What can hang from each mark:
tidur: niduto
posag: niduto zevu
zevu: posag ruvog
gorelel: guzo ruvog
rozu: niduto
mupug: niduto
niduto: guzo posag ruvog zare
guzo: gorelel niduto
ruvog: gorelel niduto zevu
zare: niduto

Each row was made from one small tree. The marks that hang from a mark follow it in brackets, in alphabetical order. Every link used is in the known rows. Write each row's tree.
In the rows, zero is written as 128.
Known rows:
tidur(niduto(guzo(gorelel) zare)): [135 113 122  86 134 112 165 152 114 151 147 123 102 134 139 121 120 131
 127 157 110  96 113 101 118 100 117 118 123 129 135 138 119 105 128 121
 139 133 128 123  96 108]
tidur(niduto(posag zare)): [143 120 111  95 136 121 134 143 127 146 130 125 113 131 156 102 127 136
 118 150  97  94 120 122 101 116 123 115 124 123 128 125 110 102 122 134
 126 140 114 121 105 100]
niduto(zare): [134 123 120 116 112 114 133 137 131 136 130 125 119 119 137 124 136 124
 126 128 116 122 125 130 119 126 128 121 123 125 139 128 116 117 121 133
 116 134 127 119 122 118]
niduto(guzo(gorelel) posag ruvog zare): [118 110 126  46 157  93 203 120 107 151 133 137  88 139 122 116 112 133
 101 160  94  85 108 101 105  99 118 107 142 121 115 128 113  22 140 124
 175 144 179 139  84 109]
rozu(niduto(guzo)): [129 124 126  92 136 132 146 133  96 146 115 125 118 130 120 107 101 138
 127 133 110 110 123 100 111 118 121 118 149 130 102 133 125 107 121 104
 148 135 153 117 102 109]
zevu(posag ruvog(gorelel niduto)): [125 120 154 185 140 100 147  85 108 136 111 153  70 134 100 147 139 116
 139 125 149 150 138 138 149  94 140  62 132 133 187 149 132  79 162 121
  79 118 114 124 148 131]
gorelel(guzo ruvog(niduto(posag zare) zevu)): [108 105 145 128 145  89 134  95 121 139 111 160  68 104 127 139 133 115
 145 141 125 109 127 133 139  93 134  45 131 125 187 144 115  33 191 138
 126 138 131 120 135 118]
tidur(niduto(guzo)): [133 128 125  98 135 137 143 143 110 148 132 125 119 133 135 108 108 136
 123 145 113 103 120 102 106 112 118 132 140 126 114 126 130 127 117 122
 144 135 125 127  99 111]
tidur(niduto(ruvog)): [133 125 121  99 149 136 155 132 118 144 141 127 116 140 131 111 115 137
 134 145 118 109 118 118 106 115 121 131 140 124 112 122 129  99 117 117
 141 134 126 127 110 108]
mupug(niduto(posag(zevu) ruvog zare)): [133 120 125  52 187 104 176 116 143 140 128 130 120 150 123 127 118 137
  90 150  93  93 114 143 107 112 123  96 145 119 140 121 106  33 103 147
 134 147 168 136 109 111]
niduto(posag ruvog): [121 125 127  89 159 121 165 108 119 134 123 136 113 137 123 112 115 137
 107 145 108 105 118 119 105 119 125 120 146 121 104 119 122  55 131 127
 158 140 155 138 106 118]
zevu(posag(niduto(ruvog(gorelel) zare))): [125 123 138 151 141  98 201 102 122 159 117 148  56 120 114 136 140 126
 135 137 129 111 129 131 117  90 137  93 156 123 176 134 124  52 153 105
 105 137 127 117 108 117]
tidur(niduto): [139 127 121 124 135 140 125 141 123 137 135 123 126 130 141 119 123 135
 138 138 122 115 125 123 117 120 124 129 128 128 127 129 128 140 121 128
 122 127 103 122 121 116]
rozu(niduto(guzo posag ruvog(gorelel) zare)): [124 111 124  40 148 109 202 110  91 162 118 139  72 151 115 109 100 141
 115 152  78  78 116  98  88  85 123  92 166 125 112 134 107   4 135  95
 165 151 171 121  80  94]
mupug(niduto(posag(zevu))): [133 129 131  90 193 120 141 119 148 125 123 129 138 145 125 136 123 138
  97 144 109 111 124 141 128 119 125 101 131 125 146 127 117  83 115 152
 126 137 152 135 128 126]
zevu(posag(niduto(ruvog(gorelel(guzo)) zare))): [116 118 144 148 148  90 205 105 128 158 130 159  39 118 110 149 139 119
 142 132 138 107 130 129 127  82 135  70 152 125 175 143 125  30 164 106
 109 134 122 125 118 111]
ruvog(gorelel niduto(posag zare) zevu): [120 111 136 133 120  90 145  83 123 137  99 153  68 122 125 130 135 121
 142 141 110 115 134 137 134  88 141  81 136 126 191 139 114  46 168 125
 115 134 126 120 134 116]
posag(niduto(zare) zevu(ruvog(gorelel))): [132 125 154 139 185  97 171  98 135 136 113 132  74 121 111 147 146 117
 134 134 135 116 142 118 138  80 137  67 147 129 209 149 126  84 160 126
  68 134  70 124 108 132]
posag(niduto(guzo) zevu): [125 137 146 112 167 125 161 117 124 141  98 130 109 110 118 106 116 130
 113 136 130 104 130  89 122 106 125 118 163 123 142 129 135 118 144 120
 126 139 111 132  90 136]
ruvog(gorelel niduto(guzo zare) zevu): [116 114 142 123  98  95 164  93 109 147 104 152  63 124 115 131 120 118
 144 133 115 116 130 119 129  84 136  93 148 128 185 140 122  69 159 112
 125 135 134 120 118 117]
gorelel(guzo(niduto) ruvog): [111 113 137 137 129 121 114 129 124 125 136 154 107 105 120 145 134 118
 138 136 146 125 129 136 142 124 127  68 124 131 148 149 126 111 162 122
 145 121 141 127 127 136]
mupug(niduto(guzo posag ruvog(gorelel) zare)): [120 114 127  46 142 102 196 113 113 154 137 140  89 157 119 139 107 136
  98 153  86  82 114 132  89  89 122  99 153 122 132 126 106   4 111 128
 166 147 197 137  90 103]
zare(niduto(guzo(gorelel) posag ruvog(zevu))): [108 116 146  84 185 116 238  89 107 148 125 142  88 151 104 135 107 140
 133 182 112  93 114 102 117  87 121 119 147 123 139 119 135  39 179 137
 171 141 157 148 100 125]
zare(niduto): [129 132 128 130 112 143 155 121 126 136 123 122 139 134 126 130 127 132
 145 143 131 127 130 127 117 125 127 137 126 128 134 120 134 155 140 142
 121 125 109 134 125 129]
niduto(guzo): [123 129 131 103 125 126 150 128 114 138 125 130 124 128 120 120 110 130
 116 131 120 115 123 105 118 120 122 135 141 125 111 125 129 118 123 123
 148 135 147 133 103 123]
tidur(niduto(guzo ruvog zare)): [133 120 118  62 127 120 180 143 110 162 138 126 101 138 133 100 105 136
 118 149  96  86 110 101  83 102 115 130 154 120 109 119 118  75 109 118
 150 145 141 126  82  89]
niduto(guzo posag(zevu) ruvog zare): [126 123 130  36 179 103 208 108 120 148 112 135 103 148 113  98 110 135
  84 152  87  85 112  93 100 100 121 109 162 118 119 116 113  26 125 136
 153 158 156 138  81 102]
mupug(niduto): [130 126 125 121 131 125 115 139 136 131 141 127 137 134 130 147 121 132
 122 129 126 124 125 154 123 131 125 122 123 128 135 127 122 120 102 137
 126 123 164 128 133 129]

Write each row's tree:
[123 120 144  70 181  95 214 116 120 153 114 132  81 121 113 116 116 128
 113 153 119  87 118  85 118  91 123 100 161 122 149 134 125  61 153 112
 135 143 135 131  75 124] : posag(niduto(guzo(gorelel) ruvog zare) zevu)
[121 119 140  44 178 101 226  90 120 146 117 141  78 159 102 119 114 132
  97 154  86  87 117  97 106  80 126  92 171 124 142 129 113   4 139 127
 150 158 144 138  85 107] : niduto(guzo posag(zevu) ruvog(gorelel) zare)
[110 109 151 200 146 101 165  95 133 130 130 177  54 128 101 165 148 119
 149 141 145 143 133 149 173  97 141  60 131 136 196 152 132  72 171 117
 118 123 131 127 159 126] : ruvog(gorelel(guzo(niduto)) zevu(posag))
[117 111 146 124 203 103 223 102  99 158 126 149  56 152  90 136 110 139
 134 157 119 119 110 108 145  88 125  90 154 130 149 138 134  22 156  98
 150 140 179 117 118 110] : rozu(niduto(guzo(gorelel) ruvog(zevu(posag))))
[130 118 118  81 124 108 157 135 132 147 146 127 120 134 130 135 120 133
 114 137 109 109 118 155 104 123 123 119 132 120 132 121 111  72  91 134
 133 133 179 127 120 106] : mupug(niduto(ruvog zare))
[118 106 137 127 140  87 148 112 121 132 131 161  77 121 120 146 143 116
 121 148 119 109 134 136 132  96 130  32 119 132 168 153 110  52 157 127
 117 127 122 138 120 116] : zevu(ruvog(gorelel(guzo(niduto(posag zare)))))
[131 135 155 146 204 112 142 108 134 130 107 128 107 115 113 127 132 123
 125 133 146 125 137 108 139 104 132  86 146 126 170 138 138 113 154 131
  79 129  81 130 107 144] : posag(niduto zevu(ruvog))
[120 116 133  99 115  92 144 104 110 147  89 149  85 110 133  98 114 125
 117 142 101 103 121 112 114 100 129 103 145 120 152 126 115  56 156 128
 139 142 147 125 106 105] : ruvog(niduto(guzo posag zare) zevu)
[113 124 142  94 156 111 188 120 102 148 123 135  87 113 117 123 107 131
 125 152 132  93 119  88 113 100 120 119 154 122 124 133 136  73 160 102
 160 130 154 135  79 132] : posag(niduto(guzo(gorelel) ruvog))
[120 119 119  97 134 122 142 118 111 133 110 149 121 120 129  97 116 134
  98 150 109 109 122 124 104 132 124 107 139 119 101 123 119  73 133 115
 163 131 167 137 101 121] : guzo(niduto(posag ruvog))
[121 113 143 156 159  89 217  82 133 150 133 156  45 155  99 155 142 124
 139 141 123 131 123 147 140  81 138  91 148 126 193 133 124  22 151 121
 108 144 134 122 141 110] : niduto(ruvog(gorelel zevu(posag)) zare)
[136 124 127  86 171 107 156 116 142 132 112 129 122 135 130 114 133 130
 100 143 100 107 123 121 125 116 128 100 135 125 144 127 113  79 132 144
 116 148 116 129 115 116] : niduto(posag(zevu) zare)
[115 116 130 117 118 123 157 109 110 132 126 151  97 131 111 129 125 126
 129 142 124 122 131 134 122 116 132 101 145 127 137 138 126  86 137 103
 147 123 153 134 116 130] : guzo(niduto(ruvog(gorelel)))
[117 101 128 123 138  88 175 117 122 136 132 150  80 119 120 133 135 123
 133 158 121 119 118 137 141 111 130  91 125 125 166 138 118  71 154 113
 142 125 160 129 122 124] : guzo(gorelel niduto(ruvog(zevu) zare))
[121 112 139 149 109  96 143  93 123 136 110 149  68 120 120 139 137 115
 158 131 124 130 135 141 145  94 143  89 133 129 200 143 121  80 162 118
 104 128 114 115 144 124] : ruvog(gorelel niduto(zare) zevu)
[110 119 146  88 164 130 190 105 101 144 134 131 116 140 115 145 117 132
 130 176 125  98 117 100 118  97 119 102 132 129 147 136 131  86 188 146
 164 137 143 137 101 143] : zare(niduto(guzo(gorelel(ruvog)) posag))
[117 121 153 119 127 108 143  93  97 139 111 145  82 129 102 132 114 119
 134 131 134 123 136 110 126  91 131  79 143 132 159 146 131  79 155 115
 116 124 128 132 109 127] : zevu(ruvog(gorelel niduto(guzo)))
[124 114 133 111 181 110 141 114 131 117 111 145 122 126 121 121 135 129
 100 157 118 118 125 118 149 122 127  82 123 130 149 144 123  99 153 124
 144 126 135 137 118 143] : guzo(gorelel niduto(posag(zevu)))
[120 126 130  92 111 119 126 111  97 142  90 144 115 115 130  91 102 130
 106 137 108 103 124  99 103 117 124 112 148 123 112 125 123  80 145 119
 156 133 155 132  98 119] : ruvog(niduto(guzo posag))
[118 107 137  87 150 100 155 142 119 145 159 127 106 131 122 167 122 125
 119 154 123 102 112 137 126 104 117  91 120 129 166 148 115  78 135 139
 145 133 184 121 111 135] : mupug(niduto(guzo(gorelel(ruvog)) zare))
[127 127 125  68 141 134 174 133 105 154 134 129 109 144 125 100  97 141
 119 152 109  96 113  97  93 106 116 138 158 121 100 119 130  87 116 116
 160 139 146 131  89 101] : tidur(niduto(guzo ruvog))
[123 112 118 128  91 103 119 147 130 131 129 149 111 100 137 124 136 118
 123 131 120 119 128 135 130 130 128  82 116 128 136 140 113 117 131 119
 130 122 137 128 124 113] : gorelel(guzo(niduto(zare)))
[110 121 143 105 133 130 210  93 124 141 148 145  91 154 101 162 124 128
 165 148 133 111 132 128 121  93 129  98 141 132 145 132 132  71 156 129
 142 126 118 144 124 119] : zare(niduto(ruvog(gorelel(guzo))))
[126 119 134  93 122  93 140 112  97 148  94 141  98 112 129  99 111 124
 101 140 107 102 124 100 100 104 124  76 141 122 136 131 113  62 145 130
 120 136 144 130  89 106] : zevu(ruvog(niduto(guzo posag zare)))
[125 111 129  79 159 100 183  95 126 134 110 152  86 138 114 115 130 129
 101 156  95 102 126 125 119 100 132  74 148 123 152 136 109  39 141 116
 139 142 140 134 104 121] : guzo(niduto(posag(zevu) ruvog(gorelel) zare))
[114 117 146 157 121 110 131  84 118 127 108 152  76 130 112 142 129 119
 162 132 136 136 140 139 151  94 142  96 137 131 191 143 132  86 168 116
 117 123 121 120 149 134] : ruvog(gorelel niduto zevu)
[137 115 129  59 192 105 191 135 124 148 129 126 103 151 134 110 119 135
 103 170  93  82 111  89 117  91 118  96 138 126 145 138 115  72 136 134
 140 147 115 130  89 108] : tidur(niduto(guzo(gorelel) posag(zevu) zare))
[104 117 151 116 149 113 136  86 102 142  92 154  85 115 116 118 111 125
 125 150 122 108 124 109 128  94 128  82 155 124 164 134 128  49 186 131
 154 144 155 123 114 131] : gorelel(ruvog(niduto(guzo posag) zevu))
[129 113 124 104 156 107 178 117 116 152 121 132  82 131 119 118 118 134
 143 140 104 112 119 129 120 104 130 103 146 124 142 127 116  52 131 108
 128 143 147 111 117  96] : rozu(niduto(ruvog(zevu) zare))
[116 103 150 180 151  80 153  91 119 144 118 155  54 116 110 158 149 113
 154 146 147 142 121 144 168  96 138  57 121 130 226 154 126  61 193 129
  94 130 131 105 156 135] : guzo(gorelel(ruvog(niduto(zare) zevu(posag))))
[122 120 149 145 128 109 127  92 108 130 113 143  90 126 109 144 130 116
 149 127 142 137 140 132 138 100 136  74 133 133 177 149 130  89 157 118
  97 115 108 127 134 136] : zevu(ruvog(gorelel niduto))
[125 136 140  79 169 137 194 101 124 141 104 127 132 149 114 110 110 139
 107 160 107 100 122  93 108 106 121 121 151 126 127 115 130 105 146 150
 141 145 115 144  95 120] : zare(niduto(guzo posag(zevu)))
[113 115 129 121 152 113 151  99 121 133 107 157  99 118 122 109 120 134
 113 156 112 113 121 132 123 119 130 100 144 119 131 123 122  52 151 119
 159 134 164 136 113 123] : guzo(niduto(posag ruvog(zevu)))
[117 105 133 105 134  95 124 108 106 137 113 142  94 112 134 131 131 118
 131 152 122 109 122 127 130 107 129  65 119 125 170 151 114  62 182 128
 134 128 143 119 122 136] : guzo(gorelel(ruvog(niduto(posag zare))))
[114 113 146 177 152 106 191  86 120 138 120 171  60 138  95 144 139 127
 136 148 132 140 127 147 149 101 140  84 148 127 178 137 131  52 156 109
 127 131 152 128 141 129] : guzo(niduto(ruvog(gorelel zevu(posag))))
[111 118 151 132 119 110 153  82 104 139 102 154  71 130 104 131 113 123
 151 136 127 123 134 114 139  86 136 101 151 130 176 139 133  73 165 111
 136 131 134 125 125 128] : ruvog(gorelel niduto(guzo) zevu)
